Each row was made from one path, in order. Every step used is in the known rows, and no mark comes twice. Write each row's path.
Known rows:
B/D: [ 3.79 -3.77 -3.15 -4.57 -0.69  2.46 -3.06  0.13 -4.81 -1.86  1.75  2.33
 -1.77 -1.05  1.80  2.10  0.26  0.26  2.70  6.02  3.71  4.21 -1.47]
T/S: [-0.78 -4.31 -5.42 -4.97 -1.61  3.57 -3.93  0.89 -3.03 -0.40  0.91  3.53
 -1.77 -3.93  2.37  2.80 -2.44 -1.27  4.66  6.30 -0.02 -0.38  0.54]
B/Q: [ 1.75 -1.53 -3.18 -2.88 -0.10  3.13 -1.42  0.21 -4.59  1.27 -0.17  0.77
 -1.33 -4.64  5.79  3.06  1.24  0.37  3.60  4.14  1.88  1.04  0.08]
V/D/S/T: [-3.62 -1.54 -3.38 -2.52 -1.94  4.96 -4.23  2.08 -6.50 -1.95  1.23  3.34
 -2.17 -6.05 -1.60  1.34 -0.19 -1.45  6.98  4.67  1.36 -3.49  3.17]
E/Q/V/D: [-2.57 -0.89 -3.57 -2.50 -1.08  1.33 -1.75 -3.12 -7.52  0.93  2.21  3.33
  3.69 -2.43  2.46  4.76 -3.81  0.30  3.38  3.87 -3.73 -3.83  0.72]
Q/V/Y/B/D: [ 3.86  0.00 -1.01 -3.19 -1.78  0.00 -1.86  0.02 -7.34 -4.03  5.57 -2.36
 -1.41 -0.27  2.18  3.05  1.88 -0.77  3.96  3.47 -2.65  4.85 -3.08]
V/Y/B/D: [ 4.64 -1.74 -2.07 -4.79 -2.10  0.58 -0.34  1.07 -6.75 -4.08  5.14 -1.97
 -2.26 -0.93  1.74  2.47  1.80 -0.90  3.96  3.81 -0.45  7.00 -3.79]
V/Q/B/D/S: [-0.16 -1.47 -0.45 -2.20 -0.47 -0.02 -1.27 -0.84 -6.16 -5.40  2.40  2.14
 -1.02 -0.01 -0.01  3.49  1.99 -2.27  4.80  4.51  2.36  1.30 -0.26]
B/D/V: [ 0.03 -0.63 -3.67 -1.15 -1.03  2.26 -1.60  1.21 -2.19 -3.35  2.56  1.56
 -2.10 -0.38  2.85  1.54 -0.03  0.40  3.12  5.08  1.62  2.78 -0.21]
Y/V/Q/B/D/S/T: [ 0.85 -2.37  0.41 -2.07 -0.95  2.70 -5.44  0.19 -7.57 -5.97  1.80  5.26
 -2.39 -2.21 -0.80  0.16  3.08 -1.72  5.64  2.12  1.12  1.33  2.84]
E/Q/S: [-0.78 -0.72 -5.21 -4.16 -1.00  1.22  1.80 -2.64 -3.50 -1.03  0.04  3.50
  0.12 -4.70  0.64  7.24 -6.03 -1.09  1.28  3.17 -1.44 -2.63  0.38]
D/V/Y/B: [-3.44  2.62 -3.96 -1.50 -3.67  0.80  4.29  2.54 -3.91 -4.54  5.31 -3.34
 -2.64 -2.92  3.86  2.49  0.88 -1.40  5.26  0.86 -4.95  1.29 -2.09]
E/Q/V/Y/B/D: [ 5.04 -0.65 -1.18 -3.04 -1.42 -0.65 -0.51 -2.17 -8.52 -3.26  4.43 -1.47
 -0.32  0.59  2.13  4.20 -2.58 -0.67  2.63  2.76 -3.80  5.08 -2.93]
Y/V/D/B: [-4.67 -1.11 -6.43 -2.86 -2.40  2.83  1.24  2.83 -4.78 -3.17  2.84  5.28
 -0.69 -3.58  3.28  2.22  4.90  2.62  5.94  2.61 -1.14  0.55 -0.78]
Y/B/D: [ 5.86 -2.53 -1.51 -4.19 -0.72  2.66 -1.19  1.05 -6.35 -3.53  2.81  1.33
 -3.67 -1.05  2.21  2.93  2.38 -1.67  3.95  5.08  1.42  5.99 -2.83]
Y/V/D/B/Q/E: [-1.59 -1.10 -4.01 -3.39 -0.08  1.86 -4.32 -0.37 -4.46 -0.64  1.40  5.26
  1.68 -5.62  8.42  5.43  5.77  0.73  7.90  0.75  0.56 -0.93  0.27]
B/Q/V: [ 0.30  0.77 -1.80 -0.78  0.10  2.49 -3.47 -1.17 -5.29  1.03  0.48  0.67
 -0.60 -3.43  5.99  3.91  1.13  0.35  3.22  3.58 -1.35 -2.18  1.03]
B/Q/S: [ 0.97  0.56 -3.14 -3.36  0.19  2.00 -1.12 -0.81 -2.43 -0.16  0.48  1.25
 -0.94 -6.27  3.23  6.29  1.22 -0.95  2.82  4.14  0.47 -1.42  0.74]
B/D/S: [ 2.22 -1.43 -2.31 -3.22 -0.75  3.32 -2.54  0.34 -4.97 -4.58  1.40  2.16
 -3.18 -0.86 -0.19  3.05  0.52 -0.96  4.33  7.22  3.40  2.09 -0.27]
S/T: [-1.64 -3.51 -4.59 -3.33 -2.28  4.71 -3.28  2.21 -5.13  0.28  0.11  3.25
 -3.83 -6.15  1.07  0.57 -1.86 -0.58  4.42  2.71  2.18 -1.23  1.85]
E/Q: [-0.44 -2.77 -5.34 -3.72 -1.57  2.31  1.80 -2.01 -5.72  0.68 -0.56  3.28
 -0.36 -2.67  2.88  4.09 -6.82  0.05  1.91  3.02 -0.28 -0.31 -0.17]
D/B/Q/V: [-2.38  1.12 -4.32  0.97 -0.63  1.65 -0.75  1.05 -4.76  0.34  0.35  0.85
 -1.95 -3.51  6.18  4.81  2.05  1.60  4.33  2.39 -0.70 -1.17 -0.18]
E/Q/B/D/S: [ 2.57 -2.77 -0.75 -2.91 -0.56  0.91  0.57 -3.06 -6.67 -3.10  1.02  3.80
 -2.26 -0.11 -0.67  4.37 -3.09 -0.40  1.56  4.60  1.92  0.94 -1.30]

Write each row's path:
[-1.26 -1.80 -3.26 -5.20 -1.56  3.90 -2.40  0.20 -5.73 -2.31  3.14  5.35
  1.54 -3.44  3.06  1.16  4.42  1.19  4.88  3.98 -2.28 -0.49  0.74] -> Y/V/D
[-0.46  0.74 -2.35 -0.27 -0.60  1.35 -3.97  2.10 -4.22 -5.93  3.29  0.99
 -1.80 -4.60 -0.45  3.44  0.88 -4.70  6.77  1.83 -0.79  1.78  2.60] -> Y/B/D/V/Q/S/T
[-6.17  1.19 -4.80 -0.01 -1.52  1.74 -2.94  1.99 -2.37 -3.98  1.65  1.80
 -0.55 -6.36  0.29  3.33 -1.32 -3.35  6.31  1.24 -0.89 -3.34  4.66] -> D/V/Q/S/T
[-1.12  2.67 -2.33 -0.53 -1.74  1.77 -1.26  2.05 -3.56 -2.65  3.29 -2.29
 -2.94 -7.82  1.83  3.63  0.77 -2.15  5.11  0.19 -3.17 -0.07  1.63] -> D/V/Y/B/Q/S/T
[-1.24 -1.23 -5.78 -0.72 -0.88  2.24  1.61  2.51 -3.87  0.45 -0.31  1.13
 -3.08 -4.77  5.95  3.83  2.18  1.68  4.68  2.97  2.53  2.33 -1.17] -> D/B/Q
[-7.11  1.10 -5.06 -1.06 -1.29 -0.25 -3.65 -0.55 -1.99 -3.21  2.14  2.04
  2.80 -3.50  7.12  5.32 -0.22 -3.67  8.59  0.20 -0.58 -4.23  2.53] -> D/V/Q/E
[ 1.42 -3.36 -0.54 -2.49 -1.12  3.28 -3.87  0.50 -6.52 -2.65  1.15  3.73
 -5.09 -3.44 -2.27  1.05 -0.01 -1.05  3.59  3.84  4.09 -0.13  0.96] -> Q/B/D/S/T
[-0.83  0.84 -2.61  0.24 -0.85  0.42 -0.83  1.87 -4.69 -6.40  3.93 -0.43
  0.11  0.06  4.05  2.53  2.29 -3.43  7.15  2.99 -1.01  4.72  0.40] -> Y/B/D/V/Q
[-5.75 -0.44 -6.77 -0.18 -1.83  0.46  1.84 -0.12 -6.41 -0.29  1.97  3.49
  1.29 -2.70  2.71  5.32 -2.34  1.74  4.54  2.47 -2.52 -2.32 -0.79] -> E/Q/V/D/B
[-2.02 -1.39 -5.52 -1.23 -0.57  1.92  0.52  2.15 -4.84  0.85  1.27  1.27
 -0.14 -5.08  5.18  3.75  3.73  1.85  5.89  3.74  1.92  1.79 -1.05] -> V/D/B/Q
[ 2.86  0.35 -1.38 -3.41 -1.98  1.63  0.06  1.01 -6.65 -6.71  4.25 -1.75
 -3.50 -0.63 -0.25  3.41  1.73 -2.04  5.53  5.19 -0.47  4.65 -2.26] -> V/Y/B/D/S
[-1.21 -0.96 -2.99 -1.85 -2.48 -2.51  2.96 -2.34 -4.46 -2.56  4.93 -1.13
  0.50 -0.01  2.03  2.51 -4.23  1.67  0.50  1.06 -2.10  2.67 -2.60] -> E/Q/B/D/V/Y
[-6.92  1.49 -5.42  0.35 -1.80  0.73  0.10  1.73 -2.61 -3.89  2.36  0.42
  1.13 -2.09  4.74  2.35 -0.05 -2.28  6.51  2.20 -1.51 -0.89  2.32] -> D/V/Q
[-1.47  0.33 -4.46 -2.19 -2.69 -0.24  0.08  1.08 -2.81 -3.95  5.25 -2.61
 -0.47 -0.70  2.35  1.12 -0.49  1.28  3.13  3.48 -0.58  3.66 -1.50] -> B/D/V/Y
[-0.58 -1.20 -1.87 -1.03 -1.05  0.42  0.30 -0.28 -2.56 -2.87  3.43  2.34
 -2.51 -0.42  2.41  1.82  1.05  0.65  1.43  3.16  1.39  1.03 -1.71] -> Q/B/D/V
[-0.96  2.79 -2.60 -0.44 -0.26 -0.46 -0.42  0.82 -2.55 -7.38  4.31  0.01
  0.19 -2.27  1.63  5.96  2.23 -4.49  6.22  3.01 -2.43  2.05  0.90] -> Y/B/D/V/Q/S
[-6.38  1.67 -5.85 -1.77 -3.74  0.38  2.48  1.56 -2.00 -2.94  4.49 -2.73
 -0.61 -2.72  3.48  1.72 -1.29  0.86  3.76  1.68 -2.88 -0.58 -0.51] -> D/V/Y
[ 0.56  1.17 -0.45 -1.40  0.05  2.15 -3.20 -0.56 -7.79  0.17  3.31  0.33
  1.40 -3.89  5.19  4.14  4.29 -0.98  5.86  3.59 -3.66 -1.17 -0.21] -> Y/B/Q/V/D
[-1.60  0.78 -5.67 -1.45 -0.24  1.33  1.63  1.36 -1.86 -1.17  0.31  1.38
 -2.40 -6.46  3.24  7.14  2.07  0.26  3.83  3.07  1.13 -0.22 -0.48] -> D/B/Q/S
[-2.22  2.31 -1.08 -0.61  0.00  3.00 -3.64 -0.88 -6.56 -1.62  1.89  1.22
  1.05 -3.39  2.49  4.46  2.74 -0.80  6.11  5.90 -1.64 -3.99  2.00] -> B/Q/V/D/S
[-1.88 -1.22 -5.39 -2.31 -0.31  1.22 -2.47  0.21 -3.20  0.69 -0.25  2.61
 -0.85 -5.93  8.29  6.58  2.01 -0.28  6.84  0.64  3.16 -1.38 -0.65] -> D/B/Q/E
[ 1.63  0.54 -0.33 -1.30 -2.22  2.62 -4.77  1.41 -8.41 -5.22  3.73 -0.97
 -4.06 -2.80 -1.38  1.83  0.41 -2.05  5.78  3.18 -1.68  1.71  0.71] -> Q/V/Y/B/D/S/T
[ 1.86 -2.89 -2.38 -2.50 -1.17  4.96 -5.63  1.76 -6.15 -3.16  0.43  3.15
 -4.79 -3.62 -1.93  0.83 -0.88 -1.25  5.06  5.54  4.06  1.48  2.01] -> B/D/S/T
[ 1.20 -3.82 -1.06 -3.29 -0.23 -1.18 -1.64 -1.33 -6.15 -2.63  3.14  2.31
  0.49 -0.24  2.10  2.59  2.03 -1.04  3.48  3.02  2.47  3.23 -1.50] -> V/Q/B/D
[ 0.48 -1.99 -2.21 -0.88 -0.85 -0.18  1.67 -2.41 -4.01 -1.74  2.30  3.19
 -1.30  0.16  2.36  2.78 -3.51  0.83  0.42  2.45  0.24  1.69 -1.52] -> E/Q/B/D/V
[-6.04 -1.77 -7.58 -2.11 -2.38  1.70  2.13  3.08 -4.35 -1.13  2.55  2.83
 -0.83 -4.33  2.38  3.52  1.97  1.53  6.07  3.47  1.14 -0.33 -1.68] -> V/D/B
[-1.19  2.37 -2.17 -1.92 -1.11  0.02 -1.81 -0.38 -3.53 -1.76  3.47 -2.10
  0.00 -5.16  8.92  5.65  2.21 -2.46  7.31 -0.78 -2.37 -0.58 -0.73] -> D/V/Y/B/Q/E
